Each row comes from the steps of one walk. Every step used is in the known rows, and no mark comes twice. Write the walk behind each row, first mark first.
In the rows, zero is written as 128.
Known rows:
patak, vomu, muko, gelole, vorof, buzo, mefu: [119 152 117 133 130 152 147 120 142 110 124  97 145 118 118 137 117 124
  95 121 135 106 152  96 113 132 144 159 153 117 135 164 132 117 104 131
 116 139 150 150 129 160]
muko, gelole, vorof, vomu, patak, sazev: [115 126 115 132 115 116 134 128 123 109 139 100 124 168 134 134 119  95
 135 140 132  58 103 125 159 129 125 111 133 124 148 157 152 120 136 113
 133 143 139 143 157 116]
muko, diguki, patak: [133 139 128 118 150 132 109 125 145 135 126 141 139 115 123 122 131 139
 141 133 129 190 143 123 110 126 123 128 122 129 117 101 124 142 136 149
 122 118 136 103 139 129]
mudimi, gobeg: [133 128 126 124 144 146 128 135 147 128 143 133 135 124 132 128 123 128
 107 123 124 135 153 129 122 129 109 117 102 111  98 108 112 119 133 140
 132 127 117 124 116 116]
muko, diguki, patak, sazev, vorof, buzo, mudimi: [131  91 142  95 147 139 127 114 171 126 122 179 131 122 114 124 117 161
 147 105 143 222 133 154  66 145 155 146  90 177 131  98 152 144 137 110
  97 112 112 119 138 140]
vomu, patak: [127 138 119 119 135 133 134 128 124 126 139 132 139 119 130 129 128 109
 155 139 122 131 138 138 146 119  94 103 130 116 136 125 130 125 130 141
 126 127 120  99 137 137]
patak, diguki: [135 132 123 104 134 129 127 127 124 121 146 146 137 105 131 124 134 132
 127 134 125 165 175 119 150 116 111 124 128 119 112 103 137 128 105 151
 146 132 117 150 131 129]
gelole, vorof, diguki, patak, sazev, muko, vomu: [136 154 133 145 122 114 116 117 136 125 120 125 111 156 141 136 134 166
 117 123  89  80 100 141 153 135 133 125 121 154 137 131 106 124 135  90
 128 135 144 138 131 122]
gelole, vorof, buzo: [128 155 107 129 157 150 128 110 134 137 134 142 135 116 138 134 137 147
 133 133 122 148 145 117 114 148 122 141 129  89 118 123 128 114  96 136
 133 137 106 117 126 151]
muko, gelole, patak: [124 148 129 148 128 110 136 124 116 129 120  97 146 146 130 120 135 115
 133 134 165 115 155 121 128 128 125 117 108 119 136 119 128 136 156 156
 128 125 135  96 132 131]
diguki, patak, sazev, muko, gelole: [128 149 135 155 134 107 131 116 144 104 122 126 143 147 124 110 128 146
 131 120 141  44  82 134 119 137 122 137 107 159 123 123 130 145 148  89
 125 122 129 121 126 129]
vorof, sazev, muko, diguki, patak, vomu: [147 118 137 126 144 154 133 127 126 125  91 145 145  97 134 119 131 143
  99 122 129 201 137 122 150 123 135 123 134 143  95 120 119 120 110  81
 122 115 142 142 120 104]
diguki, patak, sazev: [121 146 128 114 117 114 128 127 154 119 132 145 129 140 124 125 132 139
 139 132 119 138  92 148 130 136  91 130 120 137 116 114 127 138 130 124
 123 137 135 112 132 128]
diguki, patak, vomu: [121 148 138 108 130 140 135 135 138 133 124 129 140 119 122 131 130 117
  96 132 130 144 100 131 126 135  94 126 138 120 114 126 118 134 113 144
 130 133 154 127 130 114]
buzo, mudimi, desu: [125 108 146 132 158 113 138 151 108 117 123 156 155  94 135 121 123 137
 137 131 139 164 136 133  93 126 109 119 106 143 113 106 183 131 114 148
 107 127 115 120 128 153]
gelole, vorof, diguki, patak, sazev, muko: [137 149 128 152 128 110 115 114 145 123 131 155 122 154 143 133 126 153
 152 134  88  90 110 145 140 135 117 126 130 141 111 124 124 125 135  95
 122 134 126 127 129 141]
muko, vomu, vorof, sazev: [134 111 111 114 129 133 117 138  94 118 126 139 128 114 131 130 153 144
 143 128 120 133 132 124 185 127 150 140 133  93 125 108  91 111 108 121
 141 151 138 110 120 108]
vorof, buzo: [123 140 113 121 140 145 136 113 141 132 116 155 139 116 130 125 132 143
 122 128 132 155 153 124 115 138 114 140 113 102 107 114 117 125 106 141
 135 125  98 114 113 152]
sazev, patak: [127 142 123 142 152 134 136 134 136 115 135 151 144 137 132 110 137 137
 123 129 124 131 132 134 124 124  98 120 120 113 120 117 118 124 130 104
 133 135 120  95 113 126]
vorof, gelole, patak, diguki: [132 137 128 139 108 120 134 130 135 137 139 101 130 127 131 127 129 122
 116 127 136 156 190 121 132 117 127 123 142 132 105 118 133 136 116 179
 133 114 114 125 120 105]
diguki, patak, gelole, vorof, sazev: [132 173 124 122 134 144 107 133 118 121 130 120 143 108 126 128 147 149
 143 143 133 110 116 124 160 137 116 139 141  98 110 110 142 111 117 126
 123 142 135 126 138 133]
gelole, vorof, vomu, muko, diguki, patak: [137 145 126 119 144 131 100 135 127 136 138 113 133 128 134 130 126 111
 146 133 127 190 107 104 104 129 152 133 154 128 136 151 145 123 112 139
 117 129 142 136 135 127]
desu, vorof: [123 131 114 124 148 125 118 125 132 127 144 119  74 126 131 129 134 137
 111 140 126 136 113 126 117 129 118 108 119  97 142 122 100 131 150 148
 136 140 128 131 129 143]
gobeg, mudimi: [122 119 122 130 139 140 137 126 120 140 125 151 126 124 140 128 119 127
 153 133 142 132 119 125 127 116 119 137 112 109 139 108 109 129 112 144
 142 131 122 133 131 137]
sazev, vorof, vomu, muko, diguki, patak, gelole: [134 129 147  98 104 130 100 136 123 142 132 111 142 121 105 124 120 103
 130 118 151 136 122 115 115 121 168 138 137 148 158 139 144 132 145 129
 133 102 122 162 131 130]
gelole, patak, vomu, muko, diguki: [136 114 148 111 122 140 145 125 101 151 103  96 146 120 131 133 133  99
 143 128 142 252 170 117 137 113 128 114 154 149 143 135 134 122 140 145
 119 119 147 136 128 111]
muko, diguki, patak, vomu, vorof: [133 117 139 106 143 142 112 130 128 143 136 148 149 120 114 138 131 115
 158 129 127 193 134 123 124 127 132 145 163 125 119 105 116 139 133 148
 134 132 160 114 143  90]
desu, vorof, diguki: [119 119 110 130 119 116 105 119 135 132 128 138  66 145 129 135 134 141
 120 144 102 127 150 131 129 116 129 107 112  97 127 117  93 131 168 158
 134 135 123 132 132 162]
patak, sazev, muko: [134 125 126 146 138 117 145 122 128 113 123 149 127 128 141 118 125 142
 129 124 122 117 112 141 144 129 104 118 118 134 120 117 115 122 127  84
 137 127 113 142 114 130]
desu, mefu: [124 121 106 115 142 125 129 134 125 120 126 140  94 107 123 124 108 119
 114 135 125 160 149 121 133 126 104 123 138 109 104 111 128 124 123 154
 138 125 131 123 137 122]
desu, vorof, vomu, muko, diguki: [127  98 120 116 131 125 107 131 121 132 128 105  71 131 130 127 125 113
 117 133 134 196 124 108 108 112 163 113 138 122 152 153 111 125 151 143
 130 127 129 166 125 132]
diguki, patak, vomu, muko, gelole, vorof: [123 165 137 122 137 134 121 125 107 121 135  81 151 130 116 135 142 107
 142 133 141  85  80 109 115 139 134 147 151 131 144 156 142 132 122 136
 117 142 163 133 144 137]
buzo, vorof, gelole: [120 134 124 153 124 132 131 155 121 123 151 118 105 122 122 113 125 134
 132 131 128  64 111 122  83 126 133 123 107  84 116 128 141 144 116 157
 110 126 125 115 129 145]
buzo, mudimi: [126 117 134 127 169 127 135 146 113 110 133 157 134 105 134 120 123 129
 142 129 146 173 121 130  96 125 113 115 103 110 114  96 133 128 124 155
 108 139 127 122 123 150]
gobeg, mudimi, desu, vorof, sazev, muko, vomu: [135  91 135 149 134 135 136 129 101 138  95 108  78 100 151 127 130 176
  91 121 130  96 101 129 150 119 166 125 102 165 168 143 126 118 117  72
 140 125 119 158 119 117]
vorof, diguki, patak, sazev, muko: [131 137 131 148 106 104 122 116 154 120 112 167 126 153 133 125 123 151
 135 126 100  96 113 152 136 124 110 128 111 154  99 117 116 134 146 102
 125 120 117 122 119 140]
muko, vomu, patak, sazev, vorof: [129 111 127  90 107 128 142 125 129 125 141 114 110 138 120 138 130 121
 126 118 110  97 114 158 176 131 126 100 105 154 193 140 116 127 137  89
 137 126 134 131 149 119]

Write each row's walk:
[129 128 120 159 117 115 124 135 121 142 147 117 138 144 129 132 130 109
 170 127 136 124 143 128 116 132 137 139 156 100 112 117 106 134 138 179
 129 125 123  75 115 102]
vomu, vorof, gelole, patak
[111  91 150 158  97 130 151 135 124 175 108  71  84 136 136 145 112 113
  88 129 146 110 119 130 107 122 137 127 146 160 154 157 143 139 141 162
 131 118 135 141 131  95]
gobeg, mudimi, desu, vorof, gelole, patak, vomu
[122 109 141 131 154 131 142 133 126 128 107 166 159  91 133 124 122 155
 131 121 142 178 155 132  78 138 120 143 102 148 100 110 187 129 101 144
 106 120  91 115 117 158]
vorof, buzo, mudimi, desu
[127  95 123  98  91 110 133 138 120 122 138 136 116 146 127 127 119  99
 120 120 128 126  92 138 143 130 143 125 121 135 156 160 125 118 114  92
 137 126 113 171 118 145]
patak, sazev, vorof, vomu, muko
[122 132 135 131 145 149 152 138 125 120 123 139 145 132 128 118 133 118
  88 127 124 139 124 132 137 124  91 115 137 117 119 129 118 120 122  99
 140 139 140 125 117 103]
sazev, patak, vomu
[130 116 118 104 118 128 131 140 129 131 149 136 126 133 127 131 109  80
 105 128 134 106 121 137 144 127 131  93 119 116 156 155 124 121 116 119
 141 116 114 130 133 128]
sazev, vorof, vomu, patak
[122 154 135 143 138 140 131 134 123 121 129 130 151 130 120 109 139 139
 125 129 137  89 138 130 139 120  95 129 128 116 126 106 128 122 153 108
 140 132 118 121 117 121]
sazev, patak, gelole
[119 131 130 134 116 134 120 141 138 136 146 126 139 132 110 136 129 104
 133 124 123  85  91 126 114 138 128 159 170 103  96 126 101 142 116 164
 132 133 147 108 124  92]
diguki, patak, vomu, vorof, gelole
[121 137 133 144 104 103 136 135 103 125 111  79 144 157 134 120 126  85
 123 128 172 108 123 108 122 119 146 123 126 131 141 160 136 126 142 153
 122 122 132 126 116 129]
vorof, vomu, muko, gelole, patak
[137 136 101 124 152 142 123 131 105 115 132 142 128 109 146 129 145 141
 142 145 115 160 136 120 164 134 125 120 129  76 110 117 125 102  96 116
 127 146 127 122 129 145]
gelole, vorof, sazev
[133 136 122 112 104 116 104 124 150 137 140 167 127 140 116 131 128 129
 133 130 108 101 139 145 122 131 136 123 101 122 126 117 105 140 141 139
 129 113 118 105 130 163]
sazev, vorof, diguki, patak
[123 119 125 127 135 110 119 132 125 137 136 116  93 113 132 132 134 146
 114 143 118 125 124 131 116 130 117 111 119 131 141 133 152 133 144 143
 136 131 115 126 133 145]
mudimi, desu, vorof
[128 144 116 163 150 128 141  95 135 113 120 131 141 143 138 123 133 162
 134 121 133  63 124 121 122 150 143 150 115 132 126 130 137 123 123  76
 135 131 103 141 123 145]
patak, sazev, muko, gelole, vorof, buzo
[122 103 127 132  74  92 131 111 132 131 119 130 124 186 121 130 130 121
 143 128 134  82 174 149 155 126 150 116  89 147 150 121 119 138 182 121
 132 115 123 120 141 149]
muko, gelole, patak, sazev, vorof, diguki
[143 128 122 135 138 144 142 129 101 112 107 113 128 104 142 122 138 140
 111 121 119 110 128 134 190 119 131  99 115 135 141 137 109 106 109  73
 125 121 122 117 117 113]
vorof, sazev, muko, vomu, patak
[127 119 147 145  97  93 114 121 146 134 105 113  75 151 131 135 132 180
  88 123  84  66  98 154 136 129 136 117 108 198 149 147 136 141 169  91
 127 122 131 140 128 119]
mudimi, desu, vorof, diguki, patak, sazev, muko, vomu
[119 144 122 134  99 100 104 111 127 113 128 114 132 174 120 134 144 136
 191 136 107  62 105 132 128 129 144 155 128 149 130 138 145 137 157 128
 110 140 138 121 147 164]
vomu, muko, gelole, vorof, diguki, patak, sazev
[145 106 126 135 142 144 140 133  92 116 120 161 150 102 138 128 135 125
 131 125 125 131 125 127 174 127 135 135 155 100  96 121 103 105  97  79
 142 141 131 141 107 101]
patak, vomu, vorof, sazev, muko
[133 149 141 134 131 117 135 126 139 118 117 120 122 134 133 120 130 159
 100 113 118  97  73 142 142 138 114 125 112 167 143 128 105 134 128  84
 130 128 141 132 119 101]
diguki, patak, sazev, muko, vomu
[127 104 132 105 108 115 121 139 133 133 147 103  94 119 133 136 113 108
  92 140 120 132 154 127 144 109 121  94 144 167 142 163 192 128 124 143
 142 128 113 163 145 103]
mudimi, desu, vorof, vomu, patak, diguki
[127 143 133 144 118 109 135 122 100 126 120  82 150 143 127 120 142 108
 166 130 161 122 139 118 120 123 136 127 122 138 148 137 136 132 154 154
 115 124 128  98 124 146]
vomu, muko, gelole, patak
[131 105 134 102 132 147 135 125 101 136 110 118 139 106 123 130 136 111
 140 130 124 213 152 113 136 112 134 128 148 130 136 131 125 124 124 134
 129 122 140 162 131 131]
patak, vomu, muko, diguki
[141 123 129 124 102 122 131 128 139 142 158 109 128 127 124 127 126 115
 110 118 137 141 191 127 129 127 152 118 126 137 132 126 130 138 117 158
 140 105 107 132 124 113]
sazev, vorof, gelole, patak, diguki
[128 106 127 127 168 138 128 128 127 119 136 185 149 109 127 130 128 141
 182 117 149 180 139 131  80 138 137 160 128 107 102  90 131 126 114 155
 113 143 105  97 114 136]
vomu, vorof, buzo, mudimi
[121 160 126 131 135 135 119 141 104 131 137 112 131 126 134 131 122 107
 102 142 141  86 123 104 150 128 120 121 147  78 128 128 134 106 117 145
 152 140 130 176 134 125]
patak, gelole, vorof, vomu
[121 104 113 127 100 115 133 129 143 127 147 133 109 142 117 126 124 124
 117 120 112  73 114 144 134 139 139 131 108 116 131 127 106 137 127 113
 137 116 108 140 124 140]
patak, sazev, vorof, gelole
[122 101 114 120  93 123 137 126 148 127 152 119 113 143 113 131 121 110
 144 122 108  68 118 159 142 134 129 114 120 135 148 143 123 137 134 110
 126 108 106 119 137 129]
vomu, patak, sazev, vorof, gelole
[123 133 152 113  92 132 126 147 115 128 126 129 120 132 115 128 133 118
 151 132 116 110  97 134  98 114 123 131 126 133 124 150 158 141 128 144
  95 133 154 131 136 153]
buzo, vorof, diguki, patak, vomu, muko
[143 128 136 142 149 156 134 121 183 130 122 164 157 102 119 132  97 143
 105 104 127 187 166 116  94 129 146 162 168 148 102 123 106 133 114 109
 123 117 147 115 114  95]
sazev, muko, diguki, patak, vomu, vorof, buzo, mefu
[120 169 127 130 128 147 136 121 164 113 126  94 151 123 110 136 116 125
 101 118 137 106 122 103  93 140 138 168 158 137 130 168 141 131 107 135
 104 136 161 127 130 149]
diguki, patak, vomu, muko, gelole, vorof, buzo, mefu
[129 123 135 123 120 145 149 116 125 151 119 138 153 131 131 143 133 112
 139 122 148 189 162 131 124 140 119 148 164 118 116 123 117 118 120 151
 139 138 130 101 115  92]
gelole, patak, vomu, vorof, buzo
[147 120 146 134 160 141 121 123 127 139 131 151 157 112 124 130 124 126
 148 119 129 162 125 122 119 127 140 139 163 140 116 110 115 135 128 108
 137 121 148 120 128  82]
sazev, muko, diguki, patak, vomu, vorof
[126 145 113 131 147 128 122 143 119 126 143 131 124 132 146 131 118 107
  99 142 128 130 114 107 137 133 124 112 136  77 124 140 122 109  99 140
 145 143 133 152 127 130]
gelole, vorof, vomu
[105  99 151 132  79 115 115 117 120 151  99  94  96 151 114 142 127 124
 141 130 133  45  97 126 101 110 162 162 125 191 159 162 165 152 163 147
 120 121 144 147 148 147]
gobeg, mudimi, desu, vorof, diguki, patak, vomu, muko, gelole
